Known rows, with every way that one mark hangs from another:
N[D[U X] Q]: [-18 -19 -11  -8   4  15   0 -17  32 -25 -21 -26  -3   4  15   6 -12  -1
 -14  -5  -4  30   6 -18]
N[D[U X[Z]] Q]: [-21   0 -13 -11   5  12  -9 -14  43 -20 -24 -16  -4  14  17   3  -7   8
 -26  -1 -11  35   8 -16]
V[Z[N[D] U[Q]]]: [-27   7   0   5   0  27   1  -1   1 -31   1  -3   6 -12  18  13 -18 -11
 -23  -3 -21  16   2  -4]
V[D Q]: [  0  -9 -14 -14 -15  10  -8 -24  11 -19  -2 -10   0   1   9  21 -21  -1
  -8  15 -14  -4 -12  -9]
D[N X[Q Z]]: [-11   9  -5  -4  -5  15 -16 -14  18 -18 -21   2   2   6  18 -18  19  -5
 -29  10 -17  17   0  -5]
D[N[Q] X[Z]]: [-19  -2  -6  -2  -2  19 -12 -24  31 -14 -23 -11   2   2  16  -8  14   6
 -36   8 -16  31  -3  -6]
U[Q]: [-18  -4  -1  -6   2  13  -6  -8   8 -13  -4 -13   3  -4  12  18  -6  -3
 -26  15 -14   6 -15  -7]
V[D Q Z[N U]]: [-11   4 -13   2 -17  24  -2 -15  -3 -25   0   0   8 -12  15   4 -21  -8
 -13   3 -21   6  -2  -3]
D[N[Q] U X]: [-17 -16  -9   0   1  17   1 -24  29 -18 -26 -29   6  -2  27  -6  12  -2
 -26  -1  -9  33   3 -14]
V[Z]: [-10  -6  -2   5  -7  17  -4 -11  -2 -35  -7  -8  -1   5   2   4   2   6
 -14  11 -25  11  -4 -10]
Q[N[D[U]]]: [  3  -4 -10  -6   6   2   3 -13  30 -20   5  -8   1  13  15  12 -11 -12
  12 -11 -14  35  -2 -18]
Z[N[D] U[Q]]: [-22   3  -6  -7   7  23   0  -3   9 -13   4  -6   8 -14  14  20 -21 -17
 -19  -8  -9  17  -8  -5]
X[Z[N S]]: [-11   3 -11  -3   6  22   9  -2   7 -11   0  10   5   1  -9   9  21   0
 -27  -3  -8  36  -6   2]
D[N X[Z]]: [ -9   3  -6  -2   0  12 -10 -21  23 -17 -17  -2   4   2  11 -11  14   0
 -32  -3 -16  24  -1  -7]
V[Z[S]]: [ -6 -18  -1   8  -3  24  12  -7  -9 -36  -7   0   2  -1  -7   7  12   6
 -10   4 -17  15   5  -3]
N[D[U]]: [ -5  -9 -11  -5   5   6   1 -13  23 -25  -4 -20   0  12  12  17  -9  -3
  -4  -4 -12  23  -3 -15]
V[D Z]: [  1   5  -8   0 -12  16  -5 -13   6 -39  -8   1  -3   5  10  16  -7   3
  -3  12 -24   7  -3  -8]
N[D[X[Z]] Q]: [-22   0  -7 -10   0  17 -13 -16  35 -24 -19  -6  -8  10   5   6 -10   8
 -26   2 -15  25   2 -13]
V[Q[N]]: [  1 -19  -2  -6 -11   4  -2 -23  10 -11   7  -6   5   2   5   6 -13  -9
  -2   6 -19  15 -15  -9]
N[D[X] Q]: [-17 -21  -9  -9  -1  20  -4 -20  25 -33 -14 -18  -7   0   2  11 -17   0
 -13  -3  -6  22  -1 -15]
Z[N S X[Q]]: [ -4 -22 -18 -10   0  33  24  14 -15 -22   2  10   8 -14   1   0  14 -14
  -7   2   0  21  -1  -6]
Q[N[D]]: [  6  -7  -6  -6  -1   6   0 -16  23 -26  12   1  -2   7   1  14 -15 -12
  12  -6 -17  25  -9 -12]
V[Q Z[S X]]: [  0 -44 -10   3  -7  28  20  -4 -23 -40  -3   2   8 -10   3   0  -2   7
 -13   9 -17   5  11  -6]
N[D Q]: [-15 -14  -8  -8  -2  19  -7 -19  22 -27  -6 -18  -5   8   2  26 -14   3
  -1  11 -12  21  -9 -10]
X[Z[S]]: [ -6  -6  -7  -6   3  15   2  -7  10 -13  -5   7   3   5 -11   9  16   9
 -18   7 -12  23  -5  -3]
U[Q[N[D[X[Z]]]]]: [-10  10  -1 -10   9   8  -7 -10  34 -20  -5  10  -2   3  17   3 -16 -10
 -23  -7 -15  25   5 -10]

Rows:
[  4 -10  -7  -7   3   7   4 -16  23 -30  -2   2  -4  -2   1   1 -16 -15
   4 -19 -11  29  -1 -17]
Q[N[D[X]]]
[-16  -8  -7  -9  13  12   2  -8  24 -26 -18 -18   0  -2  24  13 -18  -8
 -26  -7  -7  18   7 -13]
N[D[U[Q] X]]
[-15   4 -10  -9   2  28   6   5   5 -17 -17  16   1  -4  -3 -10  23  -9
 -33  -2  -1  32   5  -3]
D[X[Q Z[N S]]]
[  8  -3 -16  13  -3  20  14 -17  10 -39 -15  -3   7   3  26  12  18  -2
  -7   0 -18  26  15   2]
V[D[N U] Z[S]]
[ -8 -10  -6 -14  -2  18  -6  -9  11 -35 -14  -6  -8   3   3   1 -10 -12
  -6  -1  -6  10   1 -14]
N[D[X[Q]]]
[-28  11 -10  -7  -5  23  -7  -9  23  -5  -3  -5   1   8   6   8  10   6
 -31  13 -13  35 -18  -4]
X[Z[N[Q]]]
[-27  20  -6  -8   6  19  -7  -1  19  -8   2   3   8  -5  16  14 -15 -10
 -32  -2 -17  21  -7  -2]
X[Z[N[D] U[Q]]]
[-21   6  -4   7  -6  25   4  -5  -6 -22   1  -5   9 -11   6  -5   0  -7
 -19  -5 -23  21  -5 -10]
V[Z[N U]]
[  4 -13  -8  -7   8   3   9 -15  35 -27  -7  -7  -1   5  14  -1 -12 -16
   2 -22  -7  36   5 -20]
Q[N[D[U X]]]
[  1 -17 -14 -15 -12  13  -5 -25  13 -26 -16  -8  -1  -7   7   8 -23  -5
 -17   2  -8  -1  -4 -13]
V[D[X] Q]
[-12  -2   0  -6   9   6   5  -8  26 -11 -12 -10   7  -6  27  -6  -5 -17
 -25  -8 -11  29   3 -17]
D[U[Q[N]] X]
[ -4  -5  -2 -10  -7  13  -4  -7  13 -20 -11   1   0  -1   7 -14   0 -18
  -3   0 -10  18  -2 -18]
D[X[Q[N]]]
[-11 -21 -16  -9  -3  35  23  15 -20 -15   3  13  17 -25   2  -8   7 -19
  -1  -7  -1  16   2 -10]
Z[N S U X[Q]]
[ -7  16  -4 -11  -1   3 -11  -3  30  -9 -17   5   3  11  23 -24  12 -11
 -19   1 -16  31   6 -17]
D[U X[Q[N] Z]]
[  8 -10 -16 -12  -8   3   2 -23  29 -16 -12  -6   4  -3  24  -1 -19 -15
  -6 -11 -11  18   4 -18]
V[D[U X] Q[N]]
[-15  -6  -7  -8  11   9   0  -7  24 -19  -5 -19   3   7  25  24 -13  -5
 -19   5 -12  17   0 -10]
N[D[U[Q]]]
[ -8  -6  -4  -3  -6  20  -7 -18   7 -25 -20  -9   4  -3  14 -16  12 -12
 -18   4 -12  13  -3  -8]
D[N X[Q]]
[ -9   0 -10   6 -12  26  -6 -26  20 -43 -27  -9  -2  -4  24   2   1   1
 -18   7 -22  17   8  -6]
V[D[N[Q] X] Z]
[  8   8 -16  -2  -5   6  -1 -23  26 -19 -10 -16   8   5  28  15   4  -7
  -6   0 -17  21  -4  -6]
V[D[N U]]
[-18 -17   0  -3   5  21   9  -2  -4  -8  -4  -7  14 -21   5  13  -2  -6
 -20  -1 -10   7  -2  -4]
Z[S U[Q]]
[-26  19  -7 -11  -6  23  -9   2   8  -4 -15   7   8 -10   8 -23   7 -15
 -31  -5 -13  19  -1 -14]
D[X[Q Z[N U]]]
[-17   9  -5  -4  -8  16 -18 -11  12 -11 -22   0  11  -7  20 -26  13  -9
 -25  -1 -23  12   4  -9]
D[N X[Q Z[U]]]
[-13 -11 -17 -12  14  19  19   8  13 -24   4  -6   7  -4  31  18 -13 -15
 -19  -4  -6  29   0 -11]
Z[N[D[U[Q]]] X]
[ -3   6 -12  -5   3  11   2 -19  30 -22 -23 -14   7  -8  42   8  -2 -13
 -30  -4 -10  17   4  -6]
V[D[N U[Q] X]]
[-17 -19  -5   0  -5  21  -2 -26  20 -21 -22 -21   2  -6  14  -3   4  -1
 -23   3 -10  26  -4 -10]
D[N[Q] X]
[  3  13  -7 -11   1   1   0 -11  32 -10  -1  -5   6   1  35  23 -11 -17
  -6   4 -16  21  -3 -10]
V[D[U[Q[N]]]]
[-20 -12   3   9   2  27   9   1 -12 -24  -9  -2  12 -19  10   7   1   0
 -22   4 -17   6   9   0]
V[Z[S U[Q]]]
[ -4   2 -13  -3 -13  20  -7 -28  25 -21 -10 -13   3   2  21  24  -1  -2
  -4  12 -15  18 -12  -1]
V[D[N[Q]]]
[-14 -30 -16  -7   3  36  26   3  -4 -18   1  -1   9 -15  -2  10   9  -4
 -13   1   1  35  -4  -7]
Z[N[Q] S X]
[-17 -18  -6 -10   2  18   3   6  -4  -9   0  -6  18 -24  20   2 -17  -7
 -14   3 -19  -3  -7 -14]
Z[U[Q] X]
[-11   2   0  -6   4   3   1  -8  25  -4  -1 -14   9   3  29   9  -3 -12
 -16   3 -17  27  -7 -11]
D[U[Q[N]]]
[  1  -6 -11  -2 -18  17  -9 -21   2 -36  -7  -7  -1   4  14  15 -18   5
 -13  17 -25  -3  -1  -5]
V[D Q Z]
[ -8  -5 -11 -12   1  13  -1  -6  20 -29 -21 -14  -4   6  17  -1  -7 -11
  -7  -3  -3  16   8 -20]
N[D[U X[Q]]]
[-17   8  -9  -8   2  17  -2  -8  20 -12 -11   4   0  -1  -1  -9   8  -4
 -41  -6 -10  32  -9 -11]
D[X[Z[N]]]
[ -3  10  -8  -5 -16  23  -9  -7   5 -44 -23   2  -7  -1  15  -2  -5  -7
  -9  11 -17   0  10 -13]
V[D[X[Q]] Z]
